Each row was made from one small tree. Brackets hold a mark, then the marks that hang from it, in alphabetical order. Every link used is in the known rows. Write each row's tree.
(in the rows, 128 means zero)
Known rows
[bonetub [kife galib] [zera [lireb tinon] vomu]]: [137  99 133 160 168 133 160  94 133 132 107 167 107 119 143 130 106 131
 125 171 130 140 107 118 108 154  91 115 141 106  90 109 127  81 112 164
 118  89 147 153 154 197 101 140 127 113 140 102 127 146 129 135  98 137
 158 126 160 121 171 131 101 139]
[bonetub zera]: [117 115 136 126 112 117 125 124 129 112 127 115 139 107 121 126 130 143
 137 106 110 132 144 114 125 132 122  89 122 133 162 141 118 140 134 134
 120 126 117 118 108 122 121 120 147 166 133 129 140 135 112 123 146 133
 127 151  96 154 120 128 108 138]
[netu [dugo [fosef [gogas [bavo kebam]]]]]: [141 180  91  84  83  94  92 145 103  37 141 119 209 148 130  98 129 152
  92  38 105 139 165 156 145  86 153 155 134 126 208 142 141 163 148  98
 138 166 125 109 126   4 115 101 111 134 105 194 140 101 150 115 167 104
  69 156  63 154  91 102 138  56]
[kife [bonetub [zera [lireb tinon]]] galib]: [137 113 146 153 156 136 147  99 131 110 106 165 117 116 139 128  96 133
 124 154 129 143 116 117  99 148  80 101 135 104 109 114 114  85 113 156
 114  91 150 155 148 181  97 130 127 120 142 108 143 140 127 127 111 130
 167 137 141 130 158 134  90 149]
[zifal muvug]: [108 138 133 103  79 139 130 143 126 130 137 102 154  91 124 123 117 129
 148 105 113 116 132 120 134 116 141  98 110 125 176 151 122 142 143 104
 129 139 104 119 114 109 133 125 153 159 144 140 138 124 116 132 167 131
 138 162  78 154  77 147 124 158]
[kife [bonetub [zera lireb vomu]]]: [122  92 129 150 159 115 147 101 133 118 123 148 114 125 134 133 122 140
 134 142 125 145 117 113 122 149  85  88 137 126 115 116 135 111 126 162
 126 110 133 140 134 163  96 130 135 136 141 110 123 146 120 131 114 147
 136 133 145 131 151 123 105 130]
[folim kebam [vomu [zera [bonetub kife] [lireb tinon]]]]: [155 136 148 154 180 149 113 145 135 165 120 138  73 167 119 148 125  99
 108 182 141 113 113 136 130 146 126 172 122 129  62 110 117 102 104 130
 120 119 152 128 132 161 149 124 112  79 115 116 117 132 133 127  76 130
 151  82 195  96 163 127 138 135]
[muvug zifal]: [111 137 135 109  75 139 128 143 119 132 134 107 152  93 123 120 121 130
 150 109 111 119 137 122 133 117 143 103 114 124 170 149 124 143 142 102
 125 139 107 112 115 114 135 123 155 161 148 138 140 125 116 135 165 129
 143 166  78 155  85 147 124 159]
[kife [bonetub zera] galib]: [137 115 149 157 132 132 135  77 129 100 119 146 138 137 118 133 120 149
 113 126 115 151 138 113 106 151  95  76 136 127 145 110 106 113 127 161
 115 113 136 144 128 141  96 121 152 150 138 119 158 126 130 123 127 125
 138 130 121 132 149 122  81 138]
[gogas [fosef dugo]]: [123 137  91  91  90 101 112 136 118  76 131  88 185 132 142 103 143 145
 136  54 125 121 161 133 128  89 167 109 135 112 186 147 125 164 153 115
 113 142 127 120 105  75 123 124 116 144 113 141 140 120 118 117 165 134
 115 158  53 137  67 127 121 114]
[lireb tinon [zera bonetub [vomu [folim kebam]]]]: [111 117 135 132 148 123 139 139 143 175 138 137  99 121 119 140 153 114
 141 157 145 121 114 128 137 129 132 164 131 150  87 125 145 139 119 129
 156 129 111 123 131 141 161 144 116 121 113 114 101 134 132 126 112 139
 104  94 169 111 158 116 168 111]
[bavo [gogas [fosef dugo]] kebam]: [137 160  84  91  87 104  83 153  96  55 125  97 188 159 127 109 141 143
 118  40 136 144 163 147 116  63 162 130 139 129 207 148 123 191 155 101
 119 155 152 111 113  29 132 124  87 126 102 166 141 121 138 119 159 112
  92 134  52 120  62 114 138  95]
[ribo [netu [dugo [fosef gogas]]]]: [130 161  86  77  89  82 123 120 126  55 150 104 224  98 162  70 153 148
 104  31  95 106 168 152 167 103 165 147 138 110 182 149 142 128 142 100
 134 143 100 122 128  58 102 103 133 155 101 161 131 101 123 114 190 117
  94 182  60 169 104 101 128  65]
[tinon [lireb [zera bonetub]] [muvug zifal]]: [119 137 133  81 101 165 158 166 126 181 126 118 143  92 157 121 105 101
 153 164 146 114  86 119 131 126 132 158 108 100 113 155 136 124 125  85
 138 126  97 140 152 172 128 168 130 122 153 101 112 115 133 135 140 104
 180 176 144 136  93 182 149 160]
[zera bonetub lireb [vomu folim]]: [116 105 124 142 148 111 136 121 142 153 143 126 101 128 134 135 146 127
 138 143 132 125 120 124 142 143 128 123 131 142  96 120 143 129 127 141
 136 131 117 125 121 147 129 130 133 128 128 114 112 133 121 133 118 146
 115 111 159 122 147 122 138 121]
[zera lireb [vomu folim]]: [105 109 121 135 133 111 136 132 134 141 145 127 106 109 121 134 137 129
 152 130 121 118 132 125 144 134 125 114 124 140 119 131 147 135 138 139
 143 137 115 118 116 131 134 120 135 143 134 128 111 145 115 131 137 155
 110 125 124 127 132 123 137 128]
[kife [bonetub [zera [lireb tinon] [vomu folim]]] galib]: [131  93 136 170 180 128 159  91 135 133 119 177  89 125 124 145 115 127
 137 177 131 136 111 119 118 152  70 110 141 123  78 100 142  83 114 171
 133 101 142 153 157 186 108 132 119 117 140 109 114 144 133 140  95 149
 141 107 173 107 183 119 115 129]
[zera bonetub]: [123 130 137 124 103 120 119 123 137 129 137 107 140 122 137 119 138 137
 121 107 121 131 137 121 125 135 147 106 123 133 154 133 111 146 129 123
 118 129 116 120 101 122 124 126 152 152 129 117 148 121 116 119 145 125
 128 144 110 151 114 133 115 139]
[folim kebam]: [114 143 144 121  92 126 109 140 127 115 138 109 137 110 104 129 140 142
 136  89 121 124 146 131 131 118 145 109 116 149 171 143 113 158 139 115
 136 138 121 106 104  83 148 109 148 157 124 147 144 132 118 124 159 129
 107 128  81 146 102 117 130 140]
[lireb tinon zera]: [104 128 129 104 107 125 138 153 135 137 127 121 141  83 137 113 117 121
 145 123 123 119 131 121 117 128 136 134 117 110 147 148 120 141 126 114
 132 119 110 122 113 141 139 138 131 148 133 112 134 137 113 110 153 134
 142 163  99 149 110 149 128 144]
[tinon lireb [muvug zifal]]: [113 150 133  79  70 170 147 173 113 156 131 114 148  72 137 121  97 113
 170 135 128 103 105 123 139 113 134 129  95 105 151 164 135 129 142  79
 137 130 100 125 143 138 135 144 139 143 165 132 119 126 122 146 165 114
 176 185  93 151  64 174 145 172]
[dugo [fosef gogas]]: [120 145 104  90  89 102 120 129 120  76 140 107 178 120 132 106 133 154
 118  69 107 125 158 140 142 101 156 122 130 115 188 149 129 153 141 116
 124 155 107 124 114  60 113 115 137 151 128 164 145 112 122 116 164 122
  99 168  66 169  91 128 120 104]
[kife [bonetub [zera [lireb [tinon muvug]] vomu]] galib]: [132 103 139 147 164 149 171 107 131 133 108 173 107 108 146 133  88 124
 138 180 137 135  92 114 115 145  71 109 131  99  87 113 135  72 113 150
 128  88 146 163 169 203  97 144 120 109 156 105 116 149 129 145  99 134
 181 139 162 122 155 141 110 148]
[zera [bonetub kife] [lireb tinon] [vomu folim]]: [130 107 128 151 163 126 145 119 141 165 125 146  91 124 142 135 131 116
 131 171 138 124 106 126 129 146 120 144 136 128  71 115 137 103 112 145
 128 111 130 139 140 181 129 140 120 106 130 101 111 135 127 134  97 140
 137 107 180 115 168 124 139 133]
[tinon [lireb [zera vomu]] [muvug zifal]]: [102 127 122  82  99 162 171 169 122 183 134 125 140  77 147 122 105 103
 172 162 138 109  87 119 142 123 124 152 104 102 121 154 155 129 138  92
 155 127  89 134 156 166 132 166 128 132 163 107  97 131 128 141 150 125
 169 181 128 134  86 176 156 150]
[bonetub kife [zera [vomu folim]]]: [125  95 130 154 147 116 139  95 133 139 128 135 110 130 109 147 150 138
 135 141 113 136 138 115 137 146 110 105 139 153 117 117 138 123 130 162
 129 127 119 128 128 143 126 126 142 149 129 125 119 133 130 133 116 144
 105 110 144 119 164 108 121 120]
[ribo netu]: [116 144 128 114  89 112 120 131 133 107 141 100 170  90 138  98 140 133
 132  74 105 115 154 130 140 131 144 109 118 132 173 143 118 139 140 110
 131 123 111 109 105 109 123 112 151 169 123 128 138 127 106 114 177 129
 124 160  73 158 110 122 115 125]
[kife bonetub]: [122 131 139 134 102 125 123 111 129 108 133 121 147 117 121 123 127 142
 128 101 114 135 142 121 120 137 125  87 125 132 166 130 109 139 135 133
 122 127 121 125 109 113 116 119 152 159 137 126 153 128 118 117 154 129
 130 146  91 149 113 128 103 144]
[gogas bavo [fosef dugo]]: [131 150  84  89  86  99  95 144 107  58 123  91 192 152 139 105 137 144
 129  47 128 135 163 136 123  80 165 122 137 116 198 142 131 173 157 110
 116 150 139 115 107  54 123 121 100 135 108 154 140 121 132 117 160 127
 101 153  49 131  64 124 130  98]
[folim kebam vomu]: [127 150 156 134 104 137  99 144 126 128 148 111 120 134  87 143 140 132
 134 107 112 116 150 129 143 121 138 124 109 157 155 134 115 158 143 118
 143 146 123 101 100  76 155 103 143 144 125 151 134 132 121 122 146 138
 106 110  95 129 108 115 138 130]
[fosef [gogas [bavo kebam]]]: [128 171 118 111  84 117  86 155 104  70 128 119 162 153 108 123 115 144
 110  73 116 156 157 142 118  99 138 131 123 141 208 138 125 180 146 105
 134 159 141 100 107  30 130 111 116 136 124 179 150 121 137 112 153 111
  87 139  73 143  89 124 131  98]
[zera vomu]: [106 118 127 128 100 115 134 126 133 128 145 112 137 108 125 120 136 141
 142 105 112 126 141 121 137 132 140  98 120 135 160 137 129 150 141 128
 135 133 108 112 106 117 126 125 151 162 137 125 131 140 110 124 154 146
 118 148  93 149 108 129 123 132]
[gogas [bavo kebam] fosef]: [133 162 110 115  83 117  84 156 103  70 125 109 170 157 113 121 121 138
 122  66 123 155 152 139 111  92 141 125 126 142 207 139 117 182 152 105
 126 156 148 100 109  42 136 110 101 139 117 167 146 130 138 116 153 115
  93 136  67 134  78 120 131 104]

Write each row's tree
[133 120 135 132 129 125 133 105 143 145 123 120 140 136 142 123 139 130
 107 135 129 142 125 118 111 151 139 131 140 127 124 127 108 132 116 138
 118 120 120 137 116 152 117 144 145 133 122  95 149 114 129 108 127 114
 133 135 144 132 144 136 109 134] => [lireb [zera [bonetub kife]]]
[134 108 127 150 149 120 141 102 140 144 127 132 116 139 148 125 133 133
 115 149 134 140 111 122 124 154 129 119 139 127 100 116 125 116 117 147
 120 112 133 138 127 169 106 139 141 118 130  98 133 131 126 128 110 131
 136 123 160 127 151 128 114 134] => [zera [bonetub kife] lireb vomu]
[132 117 137 151 166 132 135 121 137 167 127 151  81 133 123 147 141 118
 131 170 148 123 106 135 132 138 122 157 138 147  65 115 138 109 111 142
 139 115 139 135 145 160 148 133 114  99 120 117 107 136 136 140  93 134
 120  81 185 106 173 109 155 128] => [zera [bonetub kife] [lireb tinon] [vomu [folim kebam]]]
[124 122 126 116 159 142 139 170 138 173 120 129  87 111 145 133 112  92
 144 176 144  98 106 129 141 134 124 157 111 112  73 133 141  97 109 111
 122 122 124 136 139 181 150 133 109 105 132 116 101 132 119 138 101 131
 168 128 176 119 136 150 150 151] => [vomu folim [zera bonetub [lireb [tinon muvug]]]]
[144 109 143 157 152 133 136  86 132 112 107 147 121 136 131 132 111 143
 113 144 121 145 126 118 105 155 100  97 141 118 120 113 110  94 119 164
 108 104 148 148 137 166  96 124 145 125 135 113 150 130 132 127 114 123
 146 127 137 127 160 127  82 144] => [bonetub [kife galib] [zera lireb]]
[125 124 138 140 162 122 111 141 137 155 134 121  82 153 111 146 149 115
 128 145 141 115 128 137 142 138 134 146 126 151  88 120 133 128 118 132
 128 142 130 119 118 127 155 117 125 114 109 132 116 126 129 131 104 132
 112  83 171 108 153 115 144 127] => [vomu [folim kebam] [zera bonetub lireb]]
[121 135 131  90 113 148 149 156 138 166 131 115 135  99 157 118 114 110
 140 147 145 118  97 120 125 136 134 149 109 109 119 150 125 132 124 102
 139 120 104 139 135 165 123 162 128 129 141  94 120 121 126 119 139 109
 161 165 144 137 106 167 138 144] => [tinon [lireb [zera bonetub]] muvug]
[139 137 145 139 170 144 112 163 136 162 131 129  74 150 118 142 124  97
 124 169 138 107 117 136 138 136 126 167 113 129  77 119 124 116 111 118
 128 126 141 117 123 146 158 120 111  91 117 122 111 137 122 127  90 138
 146  94 177 106 145 131 146 133] => [folim kebam [vomu [zera bonetub [lireb tinon]]]]
[106 125 136 136 118 120 120 132 131 141 151 121 111 119  90 145 157 138
 148 113 122 119 143 130 150 121 137 120 122 168 139 130 140 156 143 132
 155 148 113 106 112  88 159 114 138 153 123 149 116 137 124 134 143 147
  82  96 113 123 128 102 155 118] => [zera [vomu [folim kebam]]]
[109 115 126 103 128 154 169 159 133 201 129 135 115  90 142 134 124  93
 162 188 142 105  90 116 146 122 126 166 119 116  77 139 160 112 117 100
 148 126  97 136 158 183 153 164 116 117 147 109  87 126 132 148 118 130
 161 144 172 122 126 159 171 141] => [lireb [tinon [muvug zifal]] [zera bonetub [vomu folim]]]
[126 102 138 152 176 129 140 122 130 151 117 160  79 118 109 152 134 125
 145 168 135 125 112 129 132 134  95 140 136 146  75 118 145 104 119 153
 140 111 141 135 150 160 144 126 113 111 124 129  98 147 134 145  94 144
 118  88 172 106 179 106 147 125] => [bonetub kife [zera [lireb tinon] [vomu [folim kebam]]]]
[143 103 133 174 166 129 143  77 143 152 128 150  97 158 132 140 138 130
 110 169 134 140 115 125 123 162 118 126 147 137  76  96 130  99 117 168
 126 118 137 150 140 172 109 134 139 109 128 103 129 122 140 134  97 132
 124  88 183 101 181 117 115 124] => [zera [bonetub [kife galib]] lireb [vomu folim]]
[154 121 146 170 181 141 118  96 138 155 119 144  79 182 109 154 142 119
  97 171 145 131 125 138 124 158 125 147 143 147  67  92 117  97 109 157
 116 129 150 142 139 152 138 120 130  95 109 121 131 117 148 133  83 118
 120  59 198  85 187 108 120 128] => [vomu [folim kebam] [zera [bonetub [kife galib]] lireb]]
[130 146  81  89  88  99 100 141 104  63 122  86 192 141 140 101 150 144
 130  42 134 133 161 139 120  67 171 119 142 117 195 152 124 178 154 107
 112 149 142 123 110  56 126 130  96 134 105 152 141 121 127 121 164 122
 102 146  49 129  61 120 131 107] => [bavo [gogas [fosef dugo]]]
[120 103 140 155 177 125 142 120 130 140 122 167  81 119 108 154 129 126
 151 163 138 129 110 128 130 133  78 127 136 145  79 114 148 105 120 156
 146 112 140 137 151 154 137 125 111 116 128 130 100 151 131 143  97 147
 120  91 171 108 175 105 145 124] => [kife [bonetub [zera [lireb tinon] [vomu [folim kebam]]]]]
[143 110 139 174 145 131 139  70 142 149 134 142 111 159 121 140 151 136
 105 155 127 140 129 121 125 158 129 118 146 147 101  96 123 112 122 163
 125 125 126 141 131 154 118 133 147 128 126 110 134 115 141 131 108 128
 113  89 167 106 173 112 114 120] => [zera [bonetub [kife galib]] [vomu folim]]
[135 172  94  92  88 108  80 156 101  48 129 109 183 168 120 114 123 149
 106  51 122 144 167 147 123  82 151 139 132 128 209 138 136 185 152 104
 130 155 142 103 110  16 126 116 104 127 112 181 145 111 139 112 156 110
  84 142  59 134  76 118 134  82] => [fosef dugo [gogas [bavo kebam]]]
[143 126 143 151 152 131 108 113 136 156 129 120  97 169 103 153 162 120
 108 145 133 124 139 135 135 143 143 144 133 162  98 110 120 126 118 140
 119 143 130 123 121 122 157 118 135 122 104 131 128 113 140 127 102 120
 104  71 173 103 165 107 136 123] => [vomu [folim kebam] [zera [bonetub kife]]]
[112 133 124  91 120 161 150 190 118 169 114 125 115  79 146 120  86  88
 162 168 134  93 101 127 138 118 125 146 102  85 106 152 142  94 120  81
 120 122 122 130 148 177 148 136 119 112 156 128 106 141 114 149 128 127
 200 172 128 138  92 175 142 178] => [vomu [zera [lireb [tinon [muvug zifal]]]]]
[168 137 159 176 162 155 108  95 136 150 130 133  94 202  97 154 143 118
  82 163 128 132 136 132 129 158 132 145 132 150  92  91 102 110 114 150
 116 132 146 130 124 132 138 117 139 102 112 122 143 111 145 124  87 121
 126  66 180  88 169 113 112 122] => [folim kebam [vomu [zera [bonetub [kife galib]]]]]
[140 142 146 125 164 162 121 180 132 173 128 131  76 138 123 143 110  88
 132 179 144  96 103 135 145 128 123 175 104 121  70 128 132 104 110 101
 131 124 140 126 138 156 159 126 106  83 127 126 101 137 124 137  88 131
 168 104 181 106 132 142 156 143] => [folim kebam [vomu [zera bonetub [lireb [tinon muvug]]]]]
[115 125 133 111 121 125 138 144 143 149 127 122 136 104 151 113 125 118
 129 136 135 127 120 120 114 134 139 141 124 111 124 140 118 134 115 117
 126 115 113 130 116 157 131 148 129 134 128  97 134 126 118 110 134 124
 146 152 132 145 127 149 127 138] => [lireb tinon [zera bonetub]]
[154 115 136 160 167 137 131  91 139 141 114 137 106 169 144 128 122 121
  92 164 136 138 121 127 109 168 127 125 140 113  88  98 105  91 106 155
 100 114 147 149 130 181 107 131 140 105 124  96 149 119 133 121  95 118
 155 109 175 108 166 136  89 142] => [vomu [zera [bonetub [kife galib]] lireb]]
[144 115 145 176 170 136 133  82 136 154 129 153  88 168 114 153 147 133
 108 165 144 139 114 132 126 152 121 138 149 155  73  96 129 105 117 163
 135 122 146 145 146 151 126 128 134 100 118 118 126 125 148 140  91 127
 106  61 190  90 185  99 128 119] => [zera [bonetub [kife galib]] lireb [vomu [folim kebam]]]
[135 173  99  96  84 106  90 151 102  51 134 119 184 157 115 114 120 151
 100  57 110 148 161 152 131  88 145 142 131 130 210 142 132 175 148 105
 133 169 131 106 121  12 121 108 111 135 117 191 146 110 144 113 157 106
  75 148  68 153  89 118 134  77] => [dugo [fosef [gogas [bavo kebam]]]]
[142 107 135 168 171 136 150  92 142 158 122 161  91 139 140 138 126 120
 117 184 141 132 107 126 118 155 114 141 143 123  63  99 130  85 108 159
 127 104 140 151 150 193 118 140 125  97 131  99 121 130 138 135  89 133
 142  95 187 104 181 124 125 131] => [zera [bonetub [kife galib]] [lireb tinon] [vomu folim]]
[115 122 125 104 123 158 164 164 124 177 122 135 117  83 162 120  99 102
 158 178 146 109  80 121 139 119 122 144 115  95  89 143 150  99 117  94
 132 110 118 139 160 192 132 155 121 104 159 111  98 139 121 157 118 129
 192 163 154 140 106 167 153 165] => [zera bonetub [lireb [tinon [muvug zifal]]] vomu]
[123 128 132 121 126 125 134 146 138 135 123 126 120  99 156 113 113 119
 133 136 136 122 115 126 117 133 132 128 119 109 118 138 119 121 114 119
 120 111 130 130 119 160 126 134 129 121 133 108 134 136 112 124 127 131
 159 150 132 147 122 146 126 153] => [zera bonetub [lireb tinon]]
[131 158 108 111  84 114  87 151 100  76 123 107 170 146 116 117 132 140
 120  61 130 153 152 141 110  80 146 122 130 142 206 148 111 187 150 103
 123 156 150 107 112  46 137 122  98 137 114 165 144 130 133 119 156 111
  92 130  66 131  75 117 135 111] => [bavo [gogas fosef] kebam]
[143 115 145 157 130 134 133  79 130 111 112 139 137 137 120 133 125 147
 109 129 113 147 141 115 106 152 112  91 139 129 143 113 104 108 123 160
 107 112 138 141 129 147 103 123 154 147 134 119 157 122 132 124 126 121
 135 127 122 132 153 123  84 140] => [bonetub [kife galib] zera]
[129 159  97  90  85 101 107 140 112  59 132 109 186 139 129 107 129 151
 111  61 109 140 158 145 135  94 155 133 132 119 199 144 135 162 144 110
 128 164 120 117 117  38 116 111 119 141 120 177 145 112 133 115 160 117
  86 163  65 160  87 123 125  89] => [dugo [fosef [gogas bavo]]]
[138 101 143 176 178 132 138  80 131 137 119 163  83 153 100 159 140 138
 124 164 133 141 121 128 128 149  95 120 148 155  82  98 134  99 124 175
 137 118 147 143 153 151 124 121 131 115 123 130 118 136 145 144  92 136
 103  70 175  93 191  96 120 119] => [bonetub [kife galib] [zera lireb [vomu [folim kebam]]]]
